What can hang from each mark:
Q_764: Q_428 Q_531
Q_910: Q_14
Q_857: Q_818
Q_272: Q_846
Q_882: Q_14 Q_946
Q_935: Q_14 Q_764
Q_946: Q_882
Q_788: Q_247 Q_818 Q_946
Q_247: Q_935
Q_14: Q_272 Q_935
Q_428: Q_818
Q_818: Q_531 Q_788 Q_935

Each row was made from one small tree. Brackets hold a mark, then the marks that hang from it, in the order of their numbers. Every link used is in the known rows. Write each row's tree.
In the rows, 128 means zero.
Known rows:
[Q_910 [Q_14 Q_272 [Q_935 [Q_764 Q_531]]]]: 187	105	102	156	101	131	112	145	117	113	103	130	111	125	88	140	104	109	130	66	106	173	126	138	119	163	106	133
[Q_935 [Q_764 [Q_428 Q_818] Q_531]]: 154	118	111	118	132	137	107	175	122	117	132	144	127	114	144	144	134	112	131	82	99	174	134	138	110	156	96	124
[Q_882 [Q_14 Q_272 [Q_935 [Q_764 Q_428]]] Q_946]: 165	86	112	170	99	189	99	138	112	110	101	146	132	141	94	140	114	111	132	73	107	149	120	133	133	180	113	128
[Q_882 [Q_14 [Q_272 Q_846] [Q_935 [Q_764 Q_531]]] Q_946]: 171	82	110	187	114	177	99	137	110	101	101	148	139	140	98	138	115	102	136	65	110	155	110	136	130	175	120	139
[Q_788 Q_247 [Q_818 Q_531] [Q_946 Q_882]]: 157	132	119	99	143	160	115	126	127	91	140	133	124	132	212	133	110	120	131	143	114	205	141	162	111	173	90	126
[Q_247 [Q_935 [Q_14 Q_272] [Q_764 [Q_428 Q_818] Q_531]]]: 167	98	104	149	97	151	106	150	115	105	108	155	118	118	131	149	125	126	139	67	107	154	143	134	114	155	101	121
[Q_428 [Q_818 Q_531 [Q_788 Q_946] [Q_935 Q_14]]]: 174	125	121	141	133	143	133	139	121	103	105	144	112	154	157	143	114	130	129	78	120	185	132	123	86	139	80	135
[Q_818 Q_531 [Q_788 Q_247] [Q_935 [Q_764 Q_428]]]: 179	135	123	178	112	173	152	170	126	156	118	129	112	128	156	144	117	127	127	24	102	193	128	143	87	139	84	132
[Q_946 [Q_882 [Q_14 [Q_935 [Q_764 Q_531]]]]]: 168	115	115	146	126	141	95	152	113	115	116	150	125	128	125	144	122	104	131	112	108	183	131	150	133	168	98	139
[Q_818 Q_531 [Q_788 Q_946] [Q_935 Q_14 [Q_764 Q_428]]]: 170	111	122	210	128	153	146	161	116	118	109	131	124	136	177	145	121	119	128	45	117	167	127	131	76	140	80	130
[Q_857 [Q_818 Q_531 Q_788 Q_935]]: 174	125	128	158	120	142	155	168	130	148	107	139	96	140	105	143	99	135	126	42	101	207	133	122	95	146	108	129
[Q_428 [Q_818 Q_531 [Q_788 Q_247] [Q_935 Q_14]]]: 177	140	120	106	128	149	136	128	126	138	105	150	105	149	153	143	114	135	127	57	119	195	134	138	95	137	78	133
[Q_910 [Q_14 [Q_272 Q_846] [Q_935 Q_764]]]: 191	101	94	188	118	134	112	137	119	106	101	144	109	127	85	138	101	109	132	55	107	176	121	139	124	158	115	131
[Q_818 Q_531 Q_935]: 166	116	130	158	118	148	140	192	124	107	106	150	99	133	137	143	106	125	118	79	102	196	131	126	98	137	100	133
[Q_14 Q_272]: 178	99	112	150	93	155	106	157	122	108	125	130	108	122	113	136	107	122	111	103	89	180	139	133	133	163	115	131
[Q_882 Q_14]: 163	107	124	121	138	156	99	144	122	125	105	157	120	135	125	134	113	118	113	106	110	180	132	145	130	166	105	129
[Q_788 Q_247 Q_818]: 165	134	112	53	138	158	113	119	133	147	134	149	111	123	161	130	110	133	119	97	110	204	142	163	124	172	102	119
[Q_935 [Q_14 [Q_272 Q_846]] [Q_764 [Q_428 Q_818] Q_531]]: 161	102	94	148	135	139	104	149	118	108	125	149	135	113	153	145	137	105	135	62	109	154	131	143	119	154	102	126
[Q_272 Q_846]: 163	103	111	160	151	125	110	155	124	98	130	161	118	117	138	135	110	115	121	88	100	188	123	139	124	153	121	131
[Q_14 Q_272 [Q_935 [Q_764 [Q_428 Q_818]]]]: 183	106	89	164	88	167	111	165	120	111	120	134	107	124	94	144	115	122	137	65	94	164	134	123	135	158	105	128
[Q_14 [Q_272 Q_846] Q_935]: 185	94	92	188	102	154	116	161	120	95	124	142	107	120	95	139	99	119	133	70	96	174	122	122	139	156	123	138
[Q_14 [Q_272 Q_846] [Q_935 [Q_764 Q_428]]]: 181	94	85	210	104	164	116	171	119	103	127	140	114	112	101	142	112	113	139	48	94	163	123	126	136	156	120	131
[Q_428 [Q_818 [Q_935 Q_14]]]: 171	123	112	101	144	124	116	139	125	113	103	173	105	145	127	141	117	131	123	87	120	189	135	135	111	147	93	127
[Q_935 [Q_14 [Q_272 Q_846]] [Q_764 Q_428]]: 165	92	95	183	132	146	105	144	117	114	122	153	129	112	148	141	130	107	124	59	105	153	133	147	129	156	107	119
[Q_818 Q_531 [Q_788 Q_946] [Q_935 [Q_14 Q_272]]]: 183	105	123	205	106	159	145	151	117	106	106	121	115	144	158	142	106	125	121	66	114	174	129	123	86	143	88	140

Which tree is each row?
162	87	127	145	105	180	93	129	115	102	101	145	133	147	108	134	110	114	116	105	105	164	124	140	131	183	118	130 : [Q_882 [Q_14 Q_272] Q_946]
165	114	115	154	120	157	117	141	125	85	120	152	124	132	184	136	110	131	141	98	112	176	131	147	106	157	87	121 : [Q_788 [Q_247 [Q_935 [Q_764 [Q_428 [Q_818 Q_531]]]]] Q_946]
174	130	126	133	131	135	156	137	131	164	104	149	102	140	135	141	102	135	127	34	114	201	133	140	97	147	97	126 : [Q_857 [Q_818 Q_531 [Q_788 Q_247] [Q_935 Q_14]]]
177	124	113	113	128	139	111	99	123	114	116	150	119	145	157	137	111	138	133	89	120	181	135	141	106	158	83	129 : [Q_428 [Q_818 [Q_788 [Q_247 [Q_935 Q_14]] Q_946]]]
181	106	101	190	121	161	94	145	114	106	114	150	122	132	111	143	117	106	132	102	103	182	129	148	147	168	111	140 : [Q_946 [Q_882 [Q_14 [Q_272 Q_846] [Q_935 Q_764]]]]
178	115	124	154	81	173	133	130	120	138	112	123	106	130	153	143	103	134	124	55	101	180	141	139	104	146	90	134 : [Q_818 Q_531 [Q_788 [Q_247 [Q_935 [Q_14 Q_272]]]]]
173	123	131	149	91	167	135	144	123	138	117	126	104	128	154	142	101	135	125	60	97	192	139	137	99	145	91	134 : [Q_818 Q_531 [Q_788 [Q_247 Q_935]]]
168	106	113	184	110	164	137	183	118	115	101	146	109	127	147	148	122	117	122	51	107	169	134	133	102	138	95	125 : [Q_818 Q_531 [Q_935 [Q_14 Q_272] [Q_764 Q_428]]]
158	116	112	144	127	146	98	163	115	112	122	149	129	122	132	146	124	105	137	108	107	178	132	147	131	170	99	134 : [Q_946 [Q_882 [Q_14 [Q_935 [Q_764 Q_428 Q_531]]]]]
159	125	117	72	122	170	124	118	127	133	110	159	102	127	176	139	107	139	130	79	117	190	150	155	110	157	94	117 : [Q_788 [Q_247 [Q_935 Q_14]] [Q_818 Q_531]]
178	114	99	153	100	150	118	151	121	105	99	134	104	133	94	144	105	114	137	62	105	172	131	129	114	155	100	125 : [Q_910 [Q_14 Q_272 [Q_935 [Q_764 [Q_428 [Q_818 Q_531]]]]]]
165	93	109	153	102	190	96	133	113	106	97	149	130	150	90	141	117	114	136	75	109	152	121	129	132	177	110	127 : [Q_882 [Q_14 Q_272 [Q_935 [Q_764 [Q_428 Q_818]]]] Q_946]
162	87	115	162	98	182	101	147	111	108	104	140	139	137	100	141	116	107	135	73	108	148	118	133	128	181	112	132 : [Q_882 [Q_14 Q_272 [Q_935 [Q_764 Q_428 Q_531]]] Q_946]
168	122	112	134	148	142	116	143	124	85	132	149	120	138	163	136	111	126	131	135	117	205	138	145	105	175	104	127 : [Q_788 [Q_818 Q_935] [Q_946 Q_882]]
162	103	95	167	132	157	109	148	118	105	114	152	124	123	154	145	133	109	130	60	106	156	136	139	122	146	100	121 : [Q_935 [Q_14 [Q_272 Q_846]] [Q_764 [Q_428 [Q_818 Q_531]]]]
168	126	104	110	165	152	126	115	129	125	126	160	131	132	198	130	119	128	132	85	133	183	131	167	103	172	89	114 : [Q_788 Q_247 [Q_818 [Q_935 Q_14 [Q_764 Q_428]]] Q_946]
181	85	102	196	109	149	104	135	113	106	100	163	110	121	123	144	117	125	128	61	107	162	139	141	125	152	112	124 : [Q_247 [Q_935 [Q_14 [Q_272 Q_846]] Q_764]]
173	124	126	150	140	133	156	133	130	140	107	146	112	146	155	137	99	133	130	50	120	195	129	138	93	151	93	127 : [Q_857 [Q_818 Q_531 [Q_788 Q_247 Q_946] [Q_935 Q_14]]]
169	120	131	156	116	157	132	139	123	116	130	114	121	133	187	134	103	124	121	90	103	187	129	140	96	152	82	137 : [Q_818 Q_531 [Q_788 Q_247 Q_946]]
154	127	112	110	132	141	122	173	130	105	126	163	113	129	129	143	117	131	133	86	104	186	135	126	107	154	103	120 : [Q_764 [Q_428 [Q_818 Q_935]]]
162	84	121	168	121	178	95	128	115	94	105	155	138	145	109	134	110	110	120	95	106	166	117	140	131	179	126	133 : [Q_882 [Q_14 [Q_272 Q_846]] Q_946]
148	113	108	103	145	121	103	148	118	122	122	156	132	115	164	144	140	108	130	75	114	157	137	146	111	153	86	120 : [Q_935 Q_14 [Q_764 [Q_428 Q_818] Q_531]]
170	113	112	154	127	147	94	144	114	117	111	155	118	133	120	143	119	109	128	113	108	184	133	151	138	168	99	135 : [Q_946 [Q_882 [Q_14 [Q_935 Q_764]]]]
192	141	113	118	127	144	126	136	127	152	118	144	114	141	129	141	122	132	130	52	111	201	128	145	99	149	86	137 : [Q_428 [Q_818 [Q_788 Q_247] [Q_935 [Q_764 Q_531]]]]
